What can hang from each mark
J395: J359
J674: J180 J601 J768
J359: J312 J395 J473 J557
J799: J557
J32: J826
J312: J359
J275: J826
J826: J32 J275
J473: J359
J557: J359 J674 J826
J349: J359

Every row comes from one small tree of marks. Brackets hold a mark, then the marks that hang from it, in the order of their numbers. Every link used is in the known rows. Which tree was each row made from?
Known rows
{J359 J312 J395 J557}: [ 2.19 -2.84  1.17  0.89  1.11 -1.57  2.16  4.47  3.58 -0.74  1.02 -0.91
  5.30  0.60 -0.85 -1.10  2.95 -1.11 -0.41  2.98  1.60 -1.75  2.15]
{J395 {J359 J312 J473 {J557 J826}}}: [ 3.63 -2.63  0.92  1.45  0.11 -2.05  3.67  4.76  4.06 -1.62  0.75 -1.73
  6.21  0.66 -1.56 -0.10  0.57 -1.82 -0.77  2.83  1.78 -0.55  2.94]
{J32 {J826 J275}}: [ 1.21 -0.59 -1.33  1.34  1.01 -0.47  1.80  4.07  2.76  0.14  0.57  0.95
  3.28  0.42 -3.97 -1.70  3.61 -1.89  0.42  0.36  2.49 -0.40  2.11]
{J799 {J557 J359 {J674 J180 J601} J826}}: [ 2.38 -0.19  0.35  0.66  0.69 -0.10  2.45  3.07  0.47 -0.18 -3.11 -1.36
  2.83  0.98 -2.61 -2.67 -0.06 -3.48 -1.32  3.61  0.09 -1.94  3.11]
{J557 {J674 J180}}: [ 1.13 -0.46  0.02 -0.45  0.86 -0.40  1.11  3.29  1.17  0.21 -1.05 -0.12
  2.30  0.72 -2.50 -1.85  1.08 -1.98 -1.05  1.66  1.74 -1.53  2.74]
{J312 {J359 J395 J473 {J557 {J674 J601} {J826 J32}}}}: [ 1.96 -2.58  0.30  3.13  0.24 -0.25  3.81  4.34  2.11 -0.12 -0.98 -1.87
  4.45  1.03 -1.30 -0.79  1.33 -2.24 -0.72  4.25  1.35 -2.32  3.89]
{J473 {J359 J395 J557}}: [ 1.58 -2.20  1.36 -0.07  0.61 -0.83  0.72  3.71  3.03  0.44  1.32  0.50
  4.30  0.20 -0.79 -1.34  2.71 -1.00 -0.85  2.59  2.94 -2.26  3.06]
{J312 {J359 J395 J473 {J557 {J674 J180} J826}}}: [ 2.07 -2.52  0.80  1.33  0.57 -1.01  4.22  4.85  1.47 -0.23 -0.55 -2.30
  5.85  2.31 -1.51 -1.14  0.81 -2.61 -0.39  3.42  1.27 -2.94  3.51]
{J799 {J557 {J359 J312 J395 J473} {J826 J32}}}: [ 2.69 -2.16  0.23  4.02  0.48 -1.53  2.73  4.98  3.55 -0.26 -1.02 -2.37
  4.74  0.44 -1.40 -0.42  2.05 -1.98 -0.91  2.43  0.39 -1.40  2.53]
{J557 {J359 J473} {J826 J32}}: [ 1.77 -0.34 -0.79  3.94  0.24 -0.53  1.39  3.90  2.75  0.04 -0.66 -1.26
  2.54  0.13 -3.13 -0.10  0.99 -1.69 -1.16  0.91  1.33 -0.57  3.11]
{J359 J312 J395 J473 {J557 {J674 J768} {J826 J275}}}: [ 2.34 -3.08  0.36  2.52  0.90 -2.20  5.87  6.18  4.71 -0.84 -0.86 -1.47
  7.11  1.67  0.01 -0.36  2.08 -2.22 -1.80  4.99  0.45 -1.87  2.64]
{J359 J312 J395 J473 {J557 {J674 J180 J768}}}: [ 0.86 -4.03  1.36 -0.66  1.39 -1.78  6.17  5.97  2.79 -1.20 -1.84 -1.65
  6.67  1.62  0.81 -1.88  0.98 -1.72 -1.60  4.28  0.47 -2.56  2.97]
{J359 J312 J395 J473 {J557 J674 {J826 J32}}}: [ 2.66 -3.10  1.21  2.72  0.47 -1.67  3.61  5.68  3.78 -0.70 -0.58 -1.66
  6.16  1.16 -0.69  0.24  2.41 -1.64 -2.06  3.54  1.45 -1.37  2.79]
{J799 {J557 J359 J674}}: [ 2.80 -0.42 -0.30  1.95  0.46 -1.95  0.00  3.06  2.39  0.14 -1.75 -1.53
  2.31  0.83 -3.08 -1.42  1.34 -2.31 -2.06  2.80  0.39 -2.04  2.19]
{J826 J32}: [ 1.03 -0.26 -0.78  1.51  0.88 -0.21 -0.40  2.81  2.13  0.44  0.38  0.86
  1.94 -0.88 -2.71 -0.83  2.89 -1.18 -0.41  0.60  2.12 -0.46  2.62]
{J557 {J359 J312 J395} {J674 J180 J601 J768} J826}: [ 1.92 -2.38  0.27  0.61  0.77 -0.29  5.51  4.75  1.77 -0.07 -3.04 -1.94
  3.65  1.53 -0.23 -2.31 -0.01 -2.23 -1.24  5.25 -0.92 -2.33  3.27]
{J359 J312 J395 J473 {J557 {J674 J180}}}: [ 1.43 -3.65  1.83  0.22  0.95 -1.58  4.76  5.64  2.85 -1.37 -1.15 -1.96
  5.83  1.88 -0.23 -1.48  1.04 -1.64 -1.44  3.31  1.65 -2.41  2.93]
{J275 {J826 J32}}: [-0.01 -0.03 -1.42  1.81  0.60  0.31 -0.64  3.61  1.71  0.69  0.81  0.40
  2.95 -0.79 -3.26 -0.82  3.40 -1.05 -0.18  0.93  2.18  0.20  2.24]
{J674 J180 J601 J768}: [-0.23 -0.90 -0.48 -1.92  1.64  0.95  3.42  3.03  0.53 -0.12 -1.54  0.71
  2.68 -0.60 -1.08 -3.39  0.38 -2.07  0.61  2.40  0.89 -1.33  3.31]
{J349 {J359 J312 J395 J473 {J557 {J674 J180 J601}}}}: [ 1.73 -4.70  1.88  0.04  1.55 -0.87  5.80  5.22  1.84 -1.72 -2.60 -2.42
  4.56  1.48  0.06 -2.41 -1.67 -1.97 -1.16  3.87  1.88 -2.33  2.82]
{J312 {J359 J395 J473 {J557 {J674 J180}}}}: [ 0.95 -2.97  0.77  0.96  0.67 -1.20  3.94  4.66  1.56 -0.35 -0.75 -2.23
  4.82  2.12 -1.24 -1.64  0.95 -2.05 -0.49  3.14  1.62 -3.27  3.52]
{J349 {J359 J312 J395 {J557 {J674 J601} {J826 J275}}}}: [ 3.63 -3.12  0.86  2.82  1.26 -1.14  4.24  4.62  3.25 -0.71 -1.10 -1.24
  4.44  1.32 -1.02 -1.11  0.68 -2.49 -1.32  4.90  1.47 -1.48  2.16]
{J349 {J359 J395 J473 J557}}: [ 1.85 -3.44  0.23  1.19  1.54 -1.83  2.32  4.34  2.95 -0.55 -0.05 -1.62
  4.80  0.46 -1.35 -1.03 -0.09 -1.19 -0.37  1.43  2.32 -2.03  2.13]
{J359 J312 J395 J473 {J557 {J826 J275}}}: [ 2.37 -2.58  0.77  3.30  0.78 -1.49  4.26  5.57  4.69 -1.09  0.97 -1.31
  6.45  1.15 -1.01 -0.28  2.42 -1.97 -0.40  3.00  1.91 -1.27  2.52]

Write each row's tree
[ 1.82 -2.30  0.04  3.42  0.57 -0.76  2.70  4.39  2.37  0.07  0.90 -1.42
  5.52  0.62 -1.62 -0.16  2.64 -1.84  0.30  2.34  1.74 -1.92  3.29] : {J312 {J359 J395 J473 {J557 {J826 J32}}}}
[ 1.13 -1.89  0.05  1.61  0.97 -0.66  5.04  4.61  0.56 -0.27 -1.73 -0.68
  5.87  1.22 -1.11 -1.18  1.50 -2.97 -0.95  3.87  0.60 -1.59  3.81] : {J312 {J359 J473 {J557 {J674 J180 J768} {J826 J32}}}}
[ 2.99 -2.24  0.17  4.07 -0.17 -2.21  3.96  5.10  4.58 -1.33 -0.62 -1.01
  4.89  1.22 -1.52  0.88  2.26 -2.08 -2.51  3.52  1.95 -0.12  3.24] : {J395 {J359 J312 J473 {J557 J674 {J826 J32 J275}}}}
[ 3.60 -2.39  0.43  3.15 -0.20 -2.50  4.24  5.21  4.82 -1.56 -0.18 -1.73
  5.40  1.68 -1.70  0.40  1.02 -2.27 -2.03  3.89  1.79 -0.63  3.01] : {J395 {J359 J312 J473 {J557 J674 {J826 J275}}}}
[ 3.01 -1.22  1.72  3.66  0.14 -0.73  2.28  4.58  3.62 -0.28  0.31  1.13
  4.32  0.88 -1.26 -0.08  3.85 -2.36 -2.67  4.38  2.85 -0.20  3.18] : {J473 {J359 J312 {J557 J674 {J826 J32 J275}}}}
[ 4.15 -1.69  2.46  1.19  0.09 -1.04  2.17  4.59  3.19 -0.41  0.57 -0.07
  5.33  1.07 -1.39 -0.70  1.78 -2.20 -2.21  4.68  2.24 -1.09  2.88] : {J473 {J359 J312 {J557 J674 J826}}}
[ 3.14 -1.79  0.38  4.20  1.46 -1.14  2.51  4.14  2.78 -0.83  0.33  0.44
  4.53  0.27 -2.13 -0.20  2.69 -2.34 -0.90  2.51  2.39  0.52  1.85] : {J349 {J359 J312 {J557 {J826 J32 J275}}}}
[ 0.88 -0.41  0.41  1.81  1.00  0.55  3.47  3.49  0.90 -0.58 -1.90  1.07
  3.45  0.87 -1.84 -1.61  2.68 -3.11 -1.53  3.33  1.92 -0.65  3.60] : {J359 {J557 {J674 J180 J601} {J826 J32 J275}}}
[ 1.39 -2.87  0.68  1.91  0.35 -1.42  4.11  5.41  2.97 -0.66 -2.02 -3.18
  3.04  2.15 -1.17 -1.45 -0.17 -1.40 -1.78  2.90  0.85 -2.46  3.04] : {J557 {J359 J312 J395 J473} {J674 J180}}
[ 1.69 -0.61  0.33 -0.89  1.20 -0.94  0.87  3.19  0.98  0.09 -1.48 -0.16
  3.44  0.53 -2.42 -2.28  1.65 -2.85 -1.01  2.13  1.18 -1.78  2.43] : {J799 {J557 {J674 J180}}}
[ 4.09 -2.73  0.94  1.58 -0.22 -2.51  3.81  5.06  4.17 -1.49 -0.36 -2.23
  5.88  1.36 -1.54  0.23  0.18 -2.01 -2.08  3.89  1.41 -0.96  2.93] : {J395 {J359 J312 J473 {J557 J674 J826}}}
[ 2.75 -3.01  1.29  1.71  0.76 -1.49  3.77  5.48  4.01 -1.04  0.90 -1.85
  6.89  0.91 -0.90 -0.46  1.58 -1.66 -0.31  2.88  1.50 -1.55  2.48] : {J359 J312 J395 J473 {J557 J826}}
[ 2.24 -1.35  0.79  1.87  0.50 -0.61  1.59  4.04  3.64  0.57  1.66  0.97
  4.84  0.69 -1.16 -0.74  3.36 -1.82 -0.78  2.87  2.95 -1.71  3.10] : {J473 {J359 J395 {J557 {J826 J275}}}}
[ 2.43 -1.29  1.51  0.16  0.24 -1.05  0.55  3.62  2.69 -0.01  0.18  0.61
  3.58  0.71 -1.72 -1.22  1.80 -1.66 -2.34  3.43  2.82 -1.72  3.16] : {J473 {J359 {J557 J674}}}
[ 1.46 -2.04  0.49  0.43  0.21 -0.37  4.23  3.93  1.40 -1.16 -2.38 -0.73
  4.31  0.77 -1.25 -1.04 -0.01 -2.41 -1.76  2.97  1.78 -0.97  4.45] : {J395 {J359 J473 {J557 {J674 J180 J601} {J826 J32}}}}
[ 1.84 -2.25  0.03  0.46  0.28 -2.06  1.98  3.78  3.47 -1.21  0.44 -1.17
  4.38  0.29 -1.82 -0.59  0.55 -1.26 -0.79  1.60  2.34 -1.28  3.13] : {J395 {J359 J473 J557}}
[ 2.33 -2.74  0.26  3.05  0.05 -2.07  2.96  5.36  4.32 -0.45 -1.31 -3.47
  2.72  1.73 -1.53 -0.62  0.22 -1.01 -2.00  3.27  0.71 -2.42  2.75] : {J557 {J359 J312 J395 J473} J674}
[ 2.08 -3.05 -0.03  1.34  0.68 -0.75  5.52  4.75  2.24 -0.18 -1.34 -2.23
  5.85  1.17 -0.38 -1.57  0.16 -2.50 -0.42  5.56 -0.05 -3.07  3.75] : {J312 {J359 J395 J473 {J557 {J674 J601 J768} J826}}}
[ 1.86 -0.77  0.02  2.95  0.86 -0.94  2.76  4.27  3.62 -0.97  0.74 -0.29
  5.27  0.69 -2.47 -0.50  1.88 -2.48 -0.56  1.86  2.39 -0.74  2.80] : {J359 J473 {J557 {J826 J275}}}
[ 2.15 -2.67 -0.47  3.60  0.25 -1.70  4.45  5.69  3.85  0.08 -2.27 -2.52
  4.36  1.05 -0.61  0.01  1.21 -1.40 -2.41  4.15 -0.58 -1.68  3.03] : {J557 {J359 J312 J395 J473} {J674 J768} {J826 J32}}
[ 1.74 -1.95  1.61  1.80  0.85  0.01  6.22  5.19  2.53 -2.00 -1.73 -1.11
  5.12  1.74 -1.08 -1.93  0.28 -3.23 -1.27  4.19  1.86 -0.98  3.50] : {J359 J312 J473 {J557 {J674 J180 J601} {J826 J275}}}
[ 1.80 -0.47  0.10  0.67  0.83 -1.39  1.02  3.09  0.98 -0.12 -2.42 -1.29
  2.54  1.29 -2.84 -2.22  0.97 -2.69 -1.76  2.56  0.49 -2.12  2.59] : {J799 {J557 J359 {J674 J180}}}
[ 2.20 -2.08  0.02  2.55  0.45 -1.41  1.57  4.19  3.70 -0.05  0.13 -2.08
  2.58  0.83 -1.82 -1.09  1.74 -0.82 -0.56  2.60  0.83 -1.89  2.26] : {J557 {J359 J312 J395}}
[ 1.41 -1.32  0.73 -1.43  1.33  0.04  4.60  3.77  0.50 -0.71 -2.36  0.25
  5.37  0.70 -0.83 -2.54  0.52 -3.04 -1.19  4.50  0.26 -1.66  3.34] : {J359 {J557 {J674 J180 J601 J768} J826}}
[ 1.78 -1.51 -0.01 -0.14  1.17 -1.83  2.20  3.87  2.40 -0.37 -1.05  0.09
  4.94  0.51 -1.35 -1.34  1.91 -1.89 -2.01  3.91  0.50 -1.74  2.46] : {J359 {J557 {J674 J768}}}
[ 3.30 -2.00  0.03  4.75  0.19 -2.32  3.61  5.44  4.76 -0.42 -1.58 -3.10
  4.44  1.90 -1.84 -0.47  1.39 -2.66 -1.90  3.89  0.23 -2.08  2.39] : {J799 {J557 {J359 J312 J395 J473} J674 {J826 J275}}}
[ 2.10 -2.47  0.38  1.29  1.52 -1.50  2.01  3.92  2.45 -1.17 -0.16 -1.06
  4.30  0.23 -2.21 -1.13 -0.57 -1.63 -0.50  1.29  2.60 -1.09  2.11] : {J349 {J359 J473 J557}}
[ 1.60 -3.08  0.39  1.69  0.40 -0.71  3.84  4.22  2.56 -0.53 -0.78 -2.60
  3.96  1.32 -1.10 -1.75  0.34 -1.93 -0.44  4.34  1.43 -3.23  3.62] : {J312 {J359 J395 J473 {J557 {J674 J601}}}}
[ 2.40 -1.24  0.54  1.38  0.81 -1.00  2.24  4.24  2.89 -0.94  0.60 -0.77
  5.72  0.34 -2.39 -0.64  0.96 -2.14 -0.55  1.78  2.02 -0.99  2.70] : {J359 J473 {J557 J826}}
[ 2.14 -1.66  0.28  3.21  0.31 -1.17  2.57  4.53  3.82 -1.12 -0.30 -2.52
  2.54  0.69 -2.38 -1.06 -0.02 -1.32 -0.90  2.00  1.35 -1.06  2.62] : {J557 {J359 J312 J473}}
[ 1.03 -1.25  0.48  0.67  0.70 -0.32  3.28  3.63  1.19 -0.93 -3.59 -2.15
  2.24  1.08 -2.03 -2.98 -1.21 -2.94 -1.48  3.03  0.69 -2.40  3.52] : {J799 {J557 {J359 J473} {J674 J180 J601}}}
[ 2.15 -1.14 -1.16  4.59 -0.10 -1.62  2.63  4.86  4.30  0.44 -1.23 -2.46
  2.83  1.94 -2.51  0.04  0.90 -1.84 -1.96  2.58  1.08 -2.24  2.97] : {J557 {J359 J395 J473} J674 {J826 J275}}
